Each row was made from one walk, in order. Every step used is in the known rows, and no mark comes twice. Write each row's walk.
Known rows
D/G/L/V: [-0.26 -0.19 -0.07 -0.01 -0.38  0.21 -0.09 -0.02 -0.07  0.03 -0.03 -0.20
  0.12 -0.07 -0.13  0.05  0.26  0.05 -0.27 -0.25  0.07 -0.05  0.78  0.03
 -0.16]
V/L/G/D/X: [-0.13 -0.28 -0.13 -0.02  0.05  0.13 -0.15 -0.05 -0.06 -0.11 -0.10 -0.32
  0.17 -0.09 -0.18  0.04  0.23 -0.04 -0.22 -0.11  0.07 -0.08  0.69  0.08
  0.00]
D/X: [ 0.27 -0.13 -0.07 -0.06 -0.19  0.25 -0.13 -0.01 -0.09 -0.14 -0.11 -0.13
  0.14 -0.14 -0.14 -0.01  0.12 -0.04 -0.17 -0.17  0.23 -0.01  0.27  0.06
  0.02]
Y/V/L: [-0.24 -0.08 -0.07 -0.10  0.03  0.06 -0.07 -0.11 -0.09 -0.16  0.03 -0.13
  0.16 -0.11 -0.10  0.00  0.06 -0.05 -0.24 -0.13  0.05 -0.01  0.66 -0.01
  0.03]
Y/V/L/G/D: [-0.38 -0.17 -0.13 -0.07  0.11  0.05 -0.08 -0.08 -0.03 -0.16 -0.03 -0.21
  0.17 -0.08 -0.14  0.05  0.17  0.03 -0.21 -0.19 -0.02 -0.03  0.82  0.00
 -0.07]
G/L/V/Y: [-0.29 -0.09 -0.12 -0.03 -0.23  0.11 -0.08  0.02 -0.12 -0.08  0.01 -0.08
  0.14 -0.12 -0.13  0.03  0.30 -0.04 -0.12 -0.18  0.10 -0.04  0.48  0.11
 -0.08]
V/L: [-0.05 -0.16 -0.03 -0.07  0.02  0.12 -0.11  0.01 -0.12 -0.07 -0.02 -0.21
  0.14 -0.14 -0.08 -0.04  0.13 -0.11 -0.26  0.01  0.08 -0.07  0.52  0.05
  0.08]
V/X/D/G/L: [ 0.35 -0.21  0.02 -0.05 -0.19  0.28 -0.15  0.35  0.00  0.02 -0.03 -0.26
  0.15 -0.16 -0.10  0.10  0.23 -0.10 -0.37 -0.07  0.01  0.00  0.71  0.13
 -0.09]
U/M/A/V: [-0.50 -0.13 -0.05 -0.07 -0.13  0.24 -0.19  0.21 -0.02  0.03 -0.09 -0.10
  0.09 -0.17 -0.19  0.02  0.18  0.03 -0.16 -0.21  0.11 -0.06  0.38  0.06
 -0.03]
M/A: [-0.26 -0.10  0.02 -0.09 -0.14  0.27 -0.13  0.30 -0.02 -0.16 -0.14 -0.07
  0.10 -0.18 -0.12  0.01  0.29  0.08 -0.16 -0.24  0.21 -0.08  0.33  0.08
 -0.09]
D/X/G/L/V/Y: [-0.06 -0.16 -0.11 -0.02 -0.37  0.14 -0.09 -0.18 -0.08 -0.07  0.00 -0.18
  0.17 -0.08 -0.16  0.10  0.17 -0.03 -0.18 -0.30  0.28  0.00  0.49  0.10
  0.07]
A/V/L/G: [-0.46 -0.09 -0.08 -0.04 -0.12  0.22 -0.12 -0.16 -0.13 -0.02 -0.06 -0.15
  0.11 -0.13 -0.16  0.00  0.17 -0.03 -0.31 -0.12  0.15 -0.02  0.73 -0.08
 -0.06]
G/L: [-0.02 -0.14 -0.10 -0.09 -0.10  0.09 -0.11  0.07 -0.06 -0.09 -0.04 -0.21
  0.15 -0.20 -0.04 -0.04  0.29 -0.06 -0.28 -0.14  0.02 -0.04  0.46  0.11
  0.02]
D/X/G/L: [ 0.11 -0.20 -0.09 -0.07 -0.29  0.14 -0.12 -0.17 -0.04 -0.08 -0.04 -0.26
  0.18 -0.13 -0.09  0.05  0.17 -0.04 -0.30 -0.26  0.22  0.01  0.48  0.10
  0.14]
U/A/V: [-0.10 -0.10 -0.03 -0.06 -0.33  0.29 -0.16  0.05 -0.06  0.00 -0.13 -0.07
  0.10 -0.21 -0.08  0.01  0.15 -0.07 -0.26 -0.27  0.38 -0.05  0.63 -0.01
 -0.12]
X/D/G/L/V/Y: [ 0.20 -0.12 -0.06  0.03 -0.44  0.24 -0.06  0.23 -0.09  0.04 -0.03 -0.13
  0.13 -0.06 -0.08  0.10  0.34 -0.07 -0.27 -0.17  0.04 -0.02  0.60  0.13
 -0.19]
A/V/L: [-0.22 -0.06 -0.06 -0.07 -0.21  0.17 -0.13 -0.17 -0.16 -0.05 -0.04 -0.08
  0.11 -0.17 -0.12 -0.03  0.13 -0.07 -0.36 -0.07  0.17  0.00  0.64 -0.07
  0.02]
M/A/V/Y: [-0.36  0.01 -0.01 -0.06 -0.27  0.26 -0.13  0.23 -0.07 -0.14 -0.10  0.06
  0.07 -0.18 -0.19  0.05  0.22  0.08 -0.16 -0.30  0.39 -0.05  0.40  0.00
 -0.11]
Y/V/L/G: [-0.48 -0.12 -0.09 -0.07  0.12  0.12 -0.06 -0.11 -0.05 -0.13  0.01 -0.20
  0.16 -0.06 -0.14  0.03  0.10 -0.01 -0.17 -0.18  0.03 -0.03  0.75 -0.02
 -0.06]
X/D/G: [ 0.43 -0.13  0.00  0.00 -0.34  0.30 -0.07  0.30 -0.05  0.05 -0.10 -0.16
  0.12 -0.09 -0.03  0.05  0.29 -0.04 -0.33 -0.11  0.02 -0.02  0.50  0.07
 -0.17]
X/G: [-0.03 -0.16 -0.01 -0.08 -0.17  0.14 -0.07  0.05  0.00  0.05 -0.04 -0.20
  0.14 -0.12 -0.03  0.01  0.20  0.03 -0.28 -0.18  0.14 -0.01  0.49  0.00
  0.05]
A/V/X/D/G: [ 0.14 -0.09  0.00 -0.05 -0.37  0.34 -0.15  0.15 -0.07  0.03 -0.07 -0.08
  0.11 -0.18 -0.15  0.07  0.17 -0.04 -0.41 -0.11  0.14  0.05  0.74 -0.03
 -0.14]
G/D/X: [ 0.43 -0.22 -0.14 -0.07 -0.18  0.12 -0.17  0.08 -0.05 -0.19 -0.19 -0.16
  0.17 -0.18 -0.13  0.02  0.27  0.04 -0.25 -0.17  0.11 -0.02  0.42  0.10
  0.00]
E/V: [-0.08 -0.03  0.02 -0.05 -0.03  0.16 -0.13  0.00 -0.12 -0.22 -0.05 -0.02
  0.10 -0.14 -0.08  0.01  0.12 -0.09 -0.26 -0.05  0.04  0.03  0.51 -0.05
 -0.08]
L/G: [-0.30 -0.16 -0.07 -0.03  0.07  0.28 -0.09  0.16 -0.02  0.00 -0.12 -0.22
  0.13 -0.08 -0.13 -0.01  0.27  0.05 -0.10 -0.19  0.07 -0.06  0.46  0.01
 -0.18]

Write each row's walk
[-0.10 -0.20 -0.11 -0.04 -0.40  0.18 -0.11 -0.24 -0.07 -0.08 -0.04 -0.21
  0.18 -0.10 -0.14  0.07  0.21 -0.02 -0.26 -0.28  0.20  0.02  0.54  0.09
  0.07] | D/X/G/L/V
[-0.02 -0.25 -0.15 -0.02 -0.02  0.22 -0.14  0.11  0.00 -0.11 -0.20 -0.25
  0.16 -0.10 -0.18  0.04  0.32  0.09 -0.14 -0.24  0.08 -0.05  0.54  0.07
 -0.15] | L/G/D/X
[-0.05 -0.16 -0.04 -0.10 -0.27  0.18 -0.17  0.02 -0.02  0.00 -0.07 -0.12
  0.14 -0.22 -0.14  0.07  0.17  0.05 -0.42 -0.16  0.17  0.06  0.80 -0.05
 -0.01] | A/V/X/G/D
[-0.26 -0.16 -0.14 -0.03 -0.19  0.19 -0.16 -0.23 -0.12 -0.09 -0.11 -0.17
  0.14 -0.14 -0.20  0.04  0.19 -0.01 -0.33 -0.17  0.17  0.00  0.77 -0.03
 -0.03] | A/V/L/G/D/X
[-0.21 -0.15 -0.07  0.01 -0.34  0.18 -0.07  0.04 -0.08  0.04  0.01 -0.17
  0.11 -0.05 -0.16  0.07  0.21  0.03 -0.20 -0.26  0.15 -0.07  0.73  0.05
 -0.15] | D/G/L/V/Y
[ 0.18 -0.18 -0.05 -0.06 -0.27  0.21 -0.11 -0.11 -0.04 -0.07 -0.08 -0.20
  0.16 -0.10 -0.11  0.04  0.11 -0.01 -0.24 -0.24  0.27  0.01  0.40  0.04
  0.10] | D/X/G
[-0.42 -0.11  0.00 -0.01  0.11  0.15 -0.13 -0.13 -0.12 -0.19 -0.01 -0.17
  0.12 -0.08 -0.14  0.04  0.11 -0.13 -0.25 -0.02  0.01 -0.01  0.76 -0.04
 -0.07] | E/V/L/G
[-0.28 -0.19 -0.15 -0.06  0.04  0.08 -0.09 -0.16 -0.04 -0.20 -0.04 -0.22
  0.18 -0.07 -0.18  0.07  0.12  0.01 -0.20 -0.23  0.05 -0.02  0.80  0.02
 -0.03] | Y/V/L/G/D/X
[-0.22 -0.27 -0.11 -0.03  0.12  0.10 -0.13  0.04 -0.04 -0.07 -0.09 -0.32
  0.16 -0.10 -0.14  0.02  0.27 -0.02 -0.23 -0.08 -0.01 -0.09  0.72  0.07
 -0.04] | V/L/G/D
[-0.36 -0.13 -0.12 -0.05 -0.28  0.14 -0.10 -0.07 -0.11 -0.09 -0.04 -0.13
  0.15 -0.15 -0.10  0.00  0.35 -0.01 -0.21 -0.17  0.00 -0.01  0.54  0.10
 -0.09] | G/L/V
[-0.38 -0.18  0.01 -0.05 -0.27  0.26 -0.11  0.04 -0.05  0.01 -0.03 -0.11
  0.15 -0.10 -0.18  0.08  0.21  0.04 -0.18 -0.15  0.10  0.03  0.67  0.02
 -0.10] | L/V/X/G
[-0.69 -0.10 -0.03 -0.06 -0.18  0.29 -0.15  0.04 -0.07 -0.14 -0.12 -0.10
  0.10 -0.15 -0.20  0.05  0.26  0.07 -0.25 -0.26  0.25 -0.06  0.66  0.00
 -0.11] | M/A/V/L/G
[-0.15 -0.24 -0.13 -0.03  0.06  0.18 -0.12  0.22  0.02 -0.05 -0.18 -0.24
  0.15 -0.12 -0.13  0.02  0.38  0.10 -0.16 -0.20 -0.01 -0.06  0.57  0.05
 -0.19] | L/G/D
[-0.24 -0.22 -0.04 -0.03 -0.32  0.24 -0.11  0.04 -0.04  0.03 -0.01 -0.23
  0.13 -0.09 -0.17  0.08  0.21  0.03 -0.28 -0.22  0.07 -0.04  0.87  0.05
 -0.15] | D/G/L/V/X
[ 0.07 -0.13 -0.04 -0.08 -0.15  0.18 -0.09  0.15  0.01 -0.09  0.02 -0.18
  0.17 -0.14 -0.11  0.11  0.14 -0.04 -0.33 -0.19 -0.03  0.03  0.83  0.06
 -0.10] | Y/V/X/D/G/L
[ 0.19 -0.10  0.09 -0.02 -0.12  0.27 -0.16  0.18 -0.06 -0.15 -0.02 -0.10
  0.12 -0.13 -0.12  0.12  0.11 -0.13 -0.36 -0.01  0.00  0.06  0.77  0.01
 -0.14] | E/V/X/D/G
[ 0.18 -0.07  0.08 -0.04 -0.05  0.24 -0.17  0.19 -0.08 -0.20 -0.03 -0.06
  0.13 -0.17 -0.10  0.09  0.14 -0.17 -0.32  0.03 -0.03  0.08  0.62  0.03
 -0.11] | E/V/X/D
[ 0.16 -0.15 -0.06  0.02 -0.47  0.27 -0.08  0.16 -0.08  0.03 -0.07 -0.17
  0.14 -0.08 -0.06  0.08  0.38 -0.05 -0.35 -0.15 -0.05 -0.01  0.65  0.12
 -0.19] | X/D/G/L/V
[-0.08 -0.16  0.01 -0.01 -0.39  0.36 -0.12  0.20 -0.08  0.01 -0.06 -0.08
  0.14 -0.08 -0.18  0.10  0.27 -0.01 -0.21 -0.10  0.02  0.03  0.69  0.06
 -0.24] | L/V/X/D/G
[-0.04 -0.08  0.07 -0.07  0.05  0.20 -0.18  0.10 -0.07 -0.21 -0.02 -0.07
  0.12 -0.18 -0.14  0.05  0.06 -0.12 -0.27 -0.01  0.05  0.05  0.66 -0.03
 -0.07] | E/V/X
[-0.34 -0.15  0.01 -0.10 -0.30  0.24 -0.19  0.20  0.03 -0.12 -0.14 -0.08
  0.12 -0.23 -0.19  0.11  0.28  0.14 -0.35 -0.29  0.26  0.00  0.72  0.02
 -0.07] | M/A/V/X/G/D
[ 0.13 -0.12  0.06 -0.02 -0.14  0.22 -0.17  0.14 -0.06 -0.16  0.00 -0.15
  0.13 -0.15 -0.11  0.13  0.15 -0.16 -0.40 -0.03 -0.05  0.06  0.83  0.05
 -0.11] | E/V/X/D/G/L
[ 0.09 -0.11 -0.03 -0.06 -0.39  0.29 -0.15  0.10 -0.07  0.02 -0.05 -0.13
  0.13 -0.20 -0.13  0.08  0.21 -0.06 -0.46 -0.13  0.10  0.05  0.80  0.01
 -0.11] | A/V/X/D/G/L
[-0.16 -0.14  0.05 -0.07 -0.02  0.11 -0.17 -0.02 -0.03 -0.16  0.04 -0.18
  0.15 -0.17 -0.10  0.10  0.09 -0.11 -0.38 -0.07  0.02  0.06  0.82  0.00
  0.02] | E/V/X/G/L
[-0.28 -0.23 -0.03 -0.06 -0.28  0.20 -0.14  0.06 -0.02 -0.02 -0.06 -0.12
  0.17 -0.12 -0.18  0.10  0.28  0.07 -0.22 -0.15  0.05  0.03  0.76  0.05
 -0.11] | L/V/X/G/D
[ 0.11 -0.16  0.03 -0.04 -0.41  0.38 -0.18  0.21 -0.02  0.06 -0.11 -0.14
  0.11 -0.19 -0.12  0.11  0.13 -0.10 -0.34 -0.25  0.35 -0.04  0.87  0.03
 -0.18] | U/A/V/X/D/G
[-0.31 -0.14 -0.01 -0.06 -0.21  0.30 -0.13  0.12 -0.08 -0.05 -0.06 -0.05
  0.14 -0.12 -0.20  0.04  0.22  0.01 -0.12 -0.09  0.08  0.02  0.57  0.03
 -0.17] | L/V/X
